Each row comes from the steps of one walk. Every step used is in the known rows, and no mark comes twice. Write the walk behind each row, first mark first.
Known rows:
sebivas, nereg, bopuvi, kagolas, matavot, rinid, mabus: [ -1  -1  -6  -5   0  -5  -3  -4   2   5   3   6   1   4   3   2  12   8
  -9  -6   1  -6   0 -13  11  -6  -2   0   7]
vubi, rinid, matavot, kagolas: [-3 -4 -5 -1 -1 -7  4 -3 -1  0  4  0  3  4 -6  4 -2  2 -3  0  3 -5 -6  0
 20 -3  0  3  7]
mabus, rinid, matavot, kagolas: [-4 -4 -5 -1 -2 -7  2 -4 -2  1  5  0  3  6 -7  4  4  1 -5  0  0 -4 -4 -5
 18 -1  1  4  9]
bopuvi, kagolas, matavot, rinid, vubi, nuse: [  4  -4  -1  -5   1  -9  -4  -1   1   3  -1   3   0   4   3   6   5   4
  -2  -3   0  -2   5  -7   2 -11  -4   4   7]
sebivas, nereg, roromo: [-1 -1  2 -3 -4  3 -1 -2 -1  2 -1  6 -2  0  0 -2  8 -1 -2  1 -2  0  0  1
  5  0 -1  0  1]
fidoz, mabus, rinid, vubi: [-4 -3  3  1 -7  4 -3 -1 -4  1  3 -1 -4  7 -2 10  3  2 -8 -3  2 -1  1 -7
  2 -2 -2 -3  6]
nereg, bopuvi, kagolas, matavot, rinid, mabus, fidoz: [  2  -2  -6  -1   1 -10  -2  -1   6   3   1   6  -1   4   6   2  16   8
 -11  -3   3  -4  -5 -11   4  -6  -2   1   5]
rinid, matavot, kagolas, bopuvi, nereg, sebivas: [ -1  -3 -13   3   2 -11   2  -4   2   3  -1  -1   1   1 -20  -7  -1   2
  -3   0   2   3  -1 -14  26  -2   2   2  12]
fidoz, roromo: [ -4  -1  -2   5   0   1   3  -4  -1   2  -1   1  -1   2  -1   1 -10   0
  -5   1   1   0   2   1   7   5  -1   2  -1]
bopuvi, nereg, roromo, fidoz: [ 5 -1 -7  4 -3 -3 -4 -3 -1 -3 -7  4 -6 -1  0  2  8 -1 -1  0  0  3 -1  1
 -9  0 -2  2  9]
roromo, nereg, bopuvi, kagolas, matavot, rinid: [  0   0  -9  -4   3  -9  -3  -7   4   3  -3   5   5   5  -3   9   8   5
  -6  -4   3  -6   3 -16   7  -8  -3   3   2]
mabus, rinid: [-3 -3  3 -4 -3 -1 -2  2 -2 -1  5 -2  0  3  3  4  4  0 -2  1 -1 -3 -1 -1
  9 -2  0  1  1]
roromo, fidoz, mabus: [  1   0  -5   7  -6  -1  -2  -2  -4   1  -3   1  -4   3  -5   7   2   1
  -2  -5   2   0   8   3 -11   3   0  -1   3]
matavot, rinid: [ 1  0  3 -6 -1 -1 -1  1 -2  1  3  1  5  2 -4  3  0  1 -2 -1  0 -4  2  2
  6 -1  0  1  1]
fidoz, mabus, rinid, vubi, nuse: [ -5  -6   2  -1 -11   2  -3   1  -4   0   3  -1  -4   7   2  11   2   2
  -3  -3   3  -1   6  -2   3  -6  -3  -1   8]
fidoz, roromo, nereg, bopuvi, kagolas, matavot, rinid: [ -4  -1 -11   1   5  -8   0 -10   2   4  -4   6   3   6  -4  10  -2   5
 -11  -4   3  -5   6 -16  14  -3  -4   4   1]
nereg, bopuvi, kagolas: [ -6  -1  -3   0   3  -5  -2  -4   3   3   0  -1  -2   1   7   4   3   4
  -3  -3   3  -4  -3 -13   3  -4  -3   1  -1]
bopuvi, nereg, sebivas: [  3  -1  -5   1  -3  -3  -2   0   0   0  -1  -3  -1  -3 -16  -8  -3   0
   1  -2  -1   4  -2  -4  12   0  -1   0   7]
fidoz, mabus: [-2  0 -3  3 -4  2  1  0 -2  2  1  1 -1  3 -8  3  0  1 -3 -4  2  2  4  1
 -4 -1 -1 -2  0]
bopuvi, kagolas, matavot, rinid, mabus, fidoz, roromo: [  3  -3  -7   7   2  -9   2  -5   4   4   1   8   0   5  -3   2   2   6
 -14  -1   1  -2  -1  -3   6  -2  -1   4   4]
vubi, rinid, matavot: [-6 -2 -2  0 -2 -2  3 -2 -2 -1  2  0 -3  1 -4  2 -2  2 -3 -1  1 -5  0  3
 15 -1  0  2  4]
rinid, vubi, nuse: [ 0 -3  1 -1 -3  0 -2  0 -1 -1 -3  0 -3  0  6  4 -2  2  2  0  1  0  4 -2
 -2 -4 -2  0  7]
sebivas, nereg, roromo, fidoz, mabus, rinid: [ -3  -4   0   0 -13   0  -5  -1  -7   1   0   5  -5   7  -1   9  14   0
  -6  -3  -1  -3   6   3   2   1  -1   0   5]
sebivas, nereg, roromo, fidoz, mabus, rinid, matavot: [ -6  -2  -5   3 -12   0  -3  -8  -7   2  -2   5  -9   6  -8   7  13   2
  -9  -5  -1  -5   8   1   7   3   1   1   9]
matavot, kagolas, bopuvi: [ 0 -3 -4  0  4 -7  1  1  2  4  2  1  5  4  2  2  2  0 -2  3  3  1 -1 -8
  8 -5  1  2  1]
bopuvi, kagolas, matavot: [ 3  0 -5  1  4 -8 -1 -2  4  3 -1  2 -2  1  0 -2  7  2 -2 -2 -1  1 -1 -7
 -2 -6 -1  2 -1]
bopuvi, kagolas, matavot, rinid, vubi: [  4  -1   0  -2   4  -6  -4  -4   1   4  -2   2   0   3  -1   5   5   4
  -7  -2   0  -3   1 -11   1  -7  -3   2   5]
mabus, fidoz: [ 2 -1  0  2 -3 -2 -1  1  3  0 -2  3 -2 -1  0  0  5  1 -2  3  1  1 -3  0
 -4  0  2  0 -1]

Write each row's walk:
[ 6 -1 -4 -1  4 -8  0 -2  2  3  4  4  3  4 -1  1  6  5 -7 -4 -1 -2  0 -3
  3 -6 -3  2  6]
bopuvi, kagolas, matavot, rinid, mabus
[  3   0  -3   1  -4  -3  -1  -4   0   0  -3   0   3  -1 -15  -1  -6   0
   2   0  -2   1   4  -6  14   2  -2   0   2]
roromo, nereg, sebivas
[-2 -5 -8 11 -6 -1  6 -6  1 -1 -1  7  1  5 -2 10 -8  3 -9  3  3 -2  0  2
 12  0 -1  3  4]
vubi, rinid, mabus, fidoz, roromo, nereg
[ -2  -3 -15   5   5  -8   3  -7   3   2  -2   1   1   3 -13   0   1   2
  -5   1   4   3  -3 -12  11  -5   3   3  11]
rinid, matavot, kagolas, bopuvi, nereg
[ -3   0  -4  -8   1  -6  -5  -4   1   7   0   4   1   4   2   1  11   6
  -6  -5   1  -6   1 -14  11  -7  -1   1   2]
sebivas, nereg, bopuvi, kagolas, matavot, rinid
[ -2   0  -7  -1   5  -7  -3  -2   4   3  -3   2  -3   1   8   0  11   4
  -4  -3   2  -2  -3 -14   3  -6  -3   1   0]
nereg, bopuvi, kagolas, matavot
[ -3  -6 -10   0  -2 -12   0  -2  -1   2   3  -3   2   4 -18  -3   3   1
  -6   1   2   1  -1 -15  35  -4   2   3  13]
mabus, rinid, matavot, kagolas, bopuvi, nereg, sebivas
[ 4 -1  1  0 -4 -2  1  1  1  0  4  5  3  2 -1  3  5  4 -7  1  1 -3 -2  3
  1  0  1  1  5]
matavot, rinid, mabus, fidoz
[ 5  0 -2 -7  2 -4 -1  3  0  0  1  3  3  3 -4 -1  7  1 -3 -2 -1 -2  2  0
  5 -3 -1  1  1]
kagolas, matavot, rinid
[-1 -2 -8 10 -3 -1  3 -9  2  1 -7  6  0  2 -7  7 -8  1 -7  3  2  1  2 -3
  1  4  1  3 -1]
mabus, fidoz, roromo, nereg
[ -4  -1  -8   3   2  -4  -1 -10   4   2  -4   2   1   1   1  10   0   4
  -3  -3   4  -4   1 -17   2  -5  -3   2   0]
roromo, nereg, bopuvi, kagolas
[  0  -2  -6   8  -6  -4   1  -6   1   1  -6   4   0   1 -16   0 -10   1
  -6   3   0   2   4  -5  16   7   0   2  -1]
mabus, fidoz, roromo, nereg, sebivas
[ 0 -5  0  3 -6 -2  2  3  1 -1  4  3 -2  2  5  3  5  3 -5  3  2 -3 -6  6
  6 -4  0  0  4]
vubi, rinid, mabus, fidoz
[-3 -2 -9  3  5 -7  3 -5  2  4  0  2  2  4 -5  1  1  2 -5  1  4 -1  1 -8
 14 -3  3  2  5]
rinid, matavot, kagolas, bopuvi
[ -6  -2 -12  14  -1  -4   3 -14   6   3  -4   7  -2   3   2  10  -4   7
 -13  -1   6  -2  -1 -15   4   1  -2   3   3]
rinid, mabus, fidoz, roromo, nereg, bopuvi, kagolas
[ 2 -4  4 -6 -4 -1 -3  1 -2  0  0  0  2  2  3  7 -2  3  0 -1  2 -4  6  0
  4 -4 -2  2  8]
matavot, rinid, vubi, nuse
[ -9  -1 -10   8   3  -4   2 -13   3   4  -5   3   0   3   0  10  -9   4
  -8  -3   5  -4   3 -16   9   0  -4   3   0]
fidoz, roromo, nereg, bopuvi, kagolas
[ 5 -3 -1 -8 -2 -3 -3  2 -1 -1 -3  3  0  4  3  3  6  3 -1 -1  0 -2  7 -2
  3 -6 -3  1  9]
kagolas, matavot, rinid, vubi, nuse
[-2 -2 -3  8 -3 -1  2 -3  1  2 -3  4 -3  1 -2  0 -4  1 -8  3  1  1 -1  0
  3  5  2  2 -2]
mabus, fidoz, roromo
[-5 -2 -7  7 -9 -3 -1 -6 -6  0 -1  0 -6  6 -9  9  6  2 -7 -6  1 -5  9  1
  3  3  2  1  8]
roromo, fidoz, mabus, rinid, matavot
[-1 -3  0  0 -3  0  3  3 -1 -2  6  0  0  3  5  4 -1  2 -2  0  2 -3 -3  6
 10 -3 -2 -1  5]
vubi, rinid, mabus
[ 0 -1 -3  4 -9  2 -4 -3 -5  2 -5  7 -6  3 -4  5  9  0 -4 -4 -1  0  7  3
 -6  3 -1 -1  3]
sebivas, nereg, roromo, fidoz, mabus
[ -8   0  -9   5   0   2   2  -9   0   1  -6   3   0   3   0   8  -8   3
  -7  -2   5  -3   4 -11   9   5  -3   1   0]
fidoz, roromo, nereg, bopuvi
[ -2  -4  -9   5  -8  -8   0  -6  -5   1   3   1  -1   9 -12  11   5   2
  -7  -5   2  -4   3  -2   7   1   2   3  12]
roromo, fidoz, mabus, rinid, matavot, kagolas
[  3  -3  -4   6  -7  -4   3  -7   0   2   0   5   5   3 -16   3 -10   4
 -10   0   0  -2   5  -1  21   7  -1   2   6]
matavot, rinid, mabus, fidoz, roromo, nereg, sebivas
[  1  -2 -10   8  -3  -3  -3  -2   0   1  -8   5  -7   4  -4   5  11   0
  -5  -3   4   4   7  -2  -9  -3  -1   0   6]
kagolas, bopuvi, nereg, roromo, fidoz, mabus
[ -5  -4  -7   2  -6  -4   3  -5  -3   2   7   0   2  10 -14   7   3   2
  -8  -4   2  -2  -2  -4  14  -1   1   2   9]
fidoz, mabus, rinid, matavot, kagolas
[ -1  -3 -13   3   6  -7   3  -6   4   2  -3   5  -1   3  -9  -2   8   0
  -7   2   3   3  -5  -9  12  -5   0   3  11]
rinid, matavot, kagolas, bopuvi, nereg, roromo
[-4 -2 -4  5 -8 -2 -2 -5 -5 -1 -2  3 -8  6 -5  9 12  1 -9 -4  1 -4  6  4
  5  4 -1  1  8]
nereg, roromo, fidoz, mabus, rinid, matavot
[ 5  0  1 -6  2 -1 -4  0 -1  1 -2  3  0  3 -1  2  6  3 -6 -1 -1 -2  1 -7
  3 -2 -2  0  7]
kagolas, matavot, rinid, vubi
[  1  -2  -6   1   1  -6  -2   1   1   2  -3  -3  -1  -1 -11  -8   0   0
   0   1   1   5   3  -9  16  -3   0   0   5]
kagolas, bopuvi, nereg, sebivas
[  1  -2 -10  13  -3   1   5 -10   3   0  -5   8   0   3  -5   6  -6   3
  -9   2   2   2   1  -2   1   4   0   1   4]
rinid, mabus, fidoz, roromo, nereg
[  4  -1  -6   4  -2  -4   3  -1   2   1   0   8   0   5  -3   0   3   4
 -13   0   1  -1  -1   3   7   3   0   2   5]
kagolas, matavot, rinid, mabus, fidoz, roromo
[ -6  -5 -14   5  -2  -6   2  -6   0   4   3   1   1  10 -17   6   6   2
 -10  -3   6   2   0 -12  15  -8   2   2  12]
fidoz, mabus, rinid, matavot, kagolas, bopuvi, nereg
[  0   0  -6  -4   4  -7  -1  -2   4   3   4   3   1   4   5   3  11   7
  -9  -6   2  -5  -2 -11   8  -6  -5   1   6]
nereg, bopuvi, kagolas, matavot, rinid, mabus
[ -1  -3  -3  -8   1  -8  -6  -2   2   3  -2   2  -2   4  10   7   9   7
  -4  -4   4  -5   3 -14   6 -10  -5   2   8]
nereg, bopuvi, kagolas, matavot, rinid, vubi, nuse
[  5  -1 -11   6  -2  -4   4  -7   3   0  -4  11   3   6  -7   6   1   4
 -13   0   1  -1   3  -2   6   2  -1   3   5]
kagolas, matavot, rinid, mabus, fidoz, roromo, nereg
